Each row was made from one path, in order. Every step used is in the known rows, and no mark comes twice. Write each row's path.
Known rows:
rutisa/kubi/lepon: [-39 -26 1 34 -23 -53 -3 23 -2 12 47 6 9 -41 -13 -1 -12 3 -8 -2 21 10 -21]
lepon/kubi: [-26 -19 -7 16 9 13 15 -20 -13 -28 9 -1 8 -32 3 -9 -1 5 -44 -26 -4 6 -18]
rimu/lepon/kubi/donag: [-17 -10 -7 19 21 -4 63 52 -5 -7 -9 -3 -1 -41 10 -45 2 -7 -40 -4 36 17 5]
vapan/rutisa/kubi/timu/kanaf/lepon: [-8 23 -3 -9 -25 -9 29 -10 11 83 5 -29 8 -6 55 -48 -12 7 19 -7 6 -48 -25]
donag/kubi: [-19 20 -3 43 19 28 0 -5 -25 1 -6 -18 4 -26 16 -7 33 6 -40 -25 -3 -4 -20]
rutisa/kanaf: [-30 10 -2 27 28 22 4 -27 -23 -25 28 -2 3 -25 -13 13 -36 16 10 -11 -12 13 -2]
rutisa/kubi: [-60 -11 0 21 -21 -7 2 -3 -13 23 26 3 11 -33 6 8 -15 22 -24 -14 -4 6 -16]
lepon/kubi/timu: [-10 2 -9 10 -21 12 30 -39 1 -69 18 -8 5 -20 27 -16 30 11 -44 -18 15 1 -13]
timu/kubi: [-65 15 0 35 9 2 -3 11 -26 20 8 -18 8 -27 7 -19 32 16 -15 -25 -6 -9 -4]
rimu/lepon/kubi: [-35 -9 -2 29 33 23 45 46 -7 5 -21 3 5 -45 -5 -45 -24 3 -43 -18 20 10 0]
kanaf/timu/kubi: [-31 13 0 27 -10 12 -5 -21 -31 58 28 -40 7 -15 12 -15 47 24 -15 -26 -20 -15 16]
lepon/kubi/timu/kanaf/rutisa: [16 -23 2 2 -14 13 29 -52 -8 -44 -10 -18 5 -6 47 -34 10 3 -15 -11 -9 -38 -20]
kanaf/kubi: [-37 -14 -8 18 40 17 4 5 -15 -1 36 11 13 -24 3 3 -6 17 -18 -21 11 -3 8]
kanaf/lepon/kubi/timu: [11 15 -14 -1 -2 8 66 15 11 -3 41 -14 7 -19 40 -18 9 -2 -26 -14 11 -16 -15]
rutisa/kubi/timu: [-41 11 0 12 -48 -10 19 -24 0 -22 39 -1 7 -22 31 4 14 28 -22 -5 16 0 -7]
rimu/lepon: [-57 27 1 40 37 10 27 62 -1 3 -3 -3 5 -48 -9 -33 -38 9 -11 -3 17 12 11]
rimu/lepon/kubi/timu/kanaf/rutisa/vapan: [-3 -23 14 5 19 35 76 18 14 20 -27 -18 8 -20 31 -63 -39 8 -21 -12 21 -14 -7]
rimu/lepon/kubi/timu/kanaf: [1 14 0 18 4 12 62 20 -3 -47 -32 -15 2 -34 27 -63 -15 6 -23 -4 17 -3 4]
donag/kubi/timu/kanaf: [22 43 -2 31 -12 17 20 -34 -23 -53 -19 -36 1 -15 49 -29 46 7 -18 -7 -7 -20 -15]
kubi/timu/kanaf: [-9 46 -3 18 -21 -13 15 -37 -4 -88 12 -27 4 -24 37 -21 -2 15 19 10 -12 -14 -1]
timu/kanaf/rutisa: [-19 -10 10 21 21 3 -9 -13 -18 3 -10 -20 9 -19 23 -22 -38 5 26 1 -37 -40 -15]

Which path is each row?
[-6 -22 -13 9 -4 -13 35 -13 -12 -39 18 -4 2 -29 18 -13 29 -7 -40 -10 12 14 -15]
lepon/kubi/donag
[-55 -32 16 15 33 33 7 2 15 56 31 -7 15 -17 7 -1 -42 13 0 -19 -3 -9 -22]
kanaf/rutisa/vapan
[20 9 -11 -9 17 36 43 -29 7 63 18 -19 0 5 32 -41 -7 -3 4 -25 21 -32 -22]
vapan/rutisa/kanaf/lepon/kubi/timu
[-1 -33 -5 28 49 -5 8 3 -20 -6 55 14 5 -21 -27 2 -26 2 14 -11 24 8 7]
rutisa/kanaf/kubi/lepon
[-18 14 3 9 -50 -21 22 -31 -10 -32 12 -14 7 -22 42 -12 -5 24 -1 3 -8 -11 -10]
rutisa/kubi/timu/kanaf
[-13 -1 0 40 -14 -30 -8 2 -22 50 50 -40 5 -22 -5 -23 47 6 -2 -15 1 -14 11]
kanaf/timu/kubi/lepon
[8 -32 9 -6 -7 28 48 -47 10 -18 0 -23 10 -6 45 -33 -14 7 -18 -17 -3 -21 -26]
lepon/kubi/timu/kanaf/rutisa/vapan
[-22 15 2 -1 -40 -7 2 -44 4 40 -9 -22 7 -7 46 -44 -1 18 11 -8 8 -36 -23]
vapan/rutisa/kubi/timu/kanaf
[-4 36 -7 15 27 -15 38 32 -10 11 14 -28 9 -34 24 -25 -53 -3 29 4 -38 -26 -10]
timu/kanaf/lepon
[-13 9 -5 20 -22 -15 14 -18 -30 46 40 -43 0 -13 25 -15 72 11 -12 -13 -4 -9 22]
kanaf/timu/kubi/donag
[11 56 -6 7 -8 -12 49 6 5 -39 29 -33 5 -20 48 -27 -16 4 28 13 -11 -28 -4]
kubi/timu/kanaf/lepon
[-29 -20 16 11 29 18 12 -12 2 30 -3 -21 14 -20 18 -23 -63 10 25 -6 -32 -21 -24]
timu/kanaf/rutisa/vapan
[4 -10 3 36 4 -7 1 -22 -36 47 49 -33 0 -12 -16 -12 21 8 13 -17 -4 -3 17]
rutisa/kanaf/timu/kubi/lepon
[-27 -33 14 13 -5 -6 -1 -17 -22 44 -13 -10 11 -16 30 -18 -37 12 13 -4 -34 -42 -20]
timu/kanaf/rutisa/kubi
[-48 10 -5 23 -4 -26 18 18 -24 10 18 -21 1 -26 24 -20 61 3 -12 -10 12 -1 3]
timu/kubi/donag
[-7 -2 -15 7 27 11 52 33 -1 33 30 -8 10 -30 17 -14 -18 -7 -24 -22 -5 -11 -21]
kanaf/lepon/kubi
[7 2 -1 17 -3 10 21 -39 -44 41 38 -36 -4 -4 12 -5 42 13 4 -15 -8 2 25]
rutisa/kanaf/timu/kubi/donag
[16 4 14 16 4 42 34 -34 -4 11 -13 -40 7 0 55 -29 21 9 -16 -15 -2 -27 -26]
donag/kubi/timu/kanaf/rutisa/vapan
[-40 -23 0 22 -12 -38 -21 5 8 81 21 -4 8 -26 -3 -32 -6 -3 4 -13 32 -18 -33]
vapan/rutisa/kubi/lepon
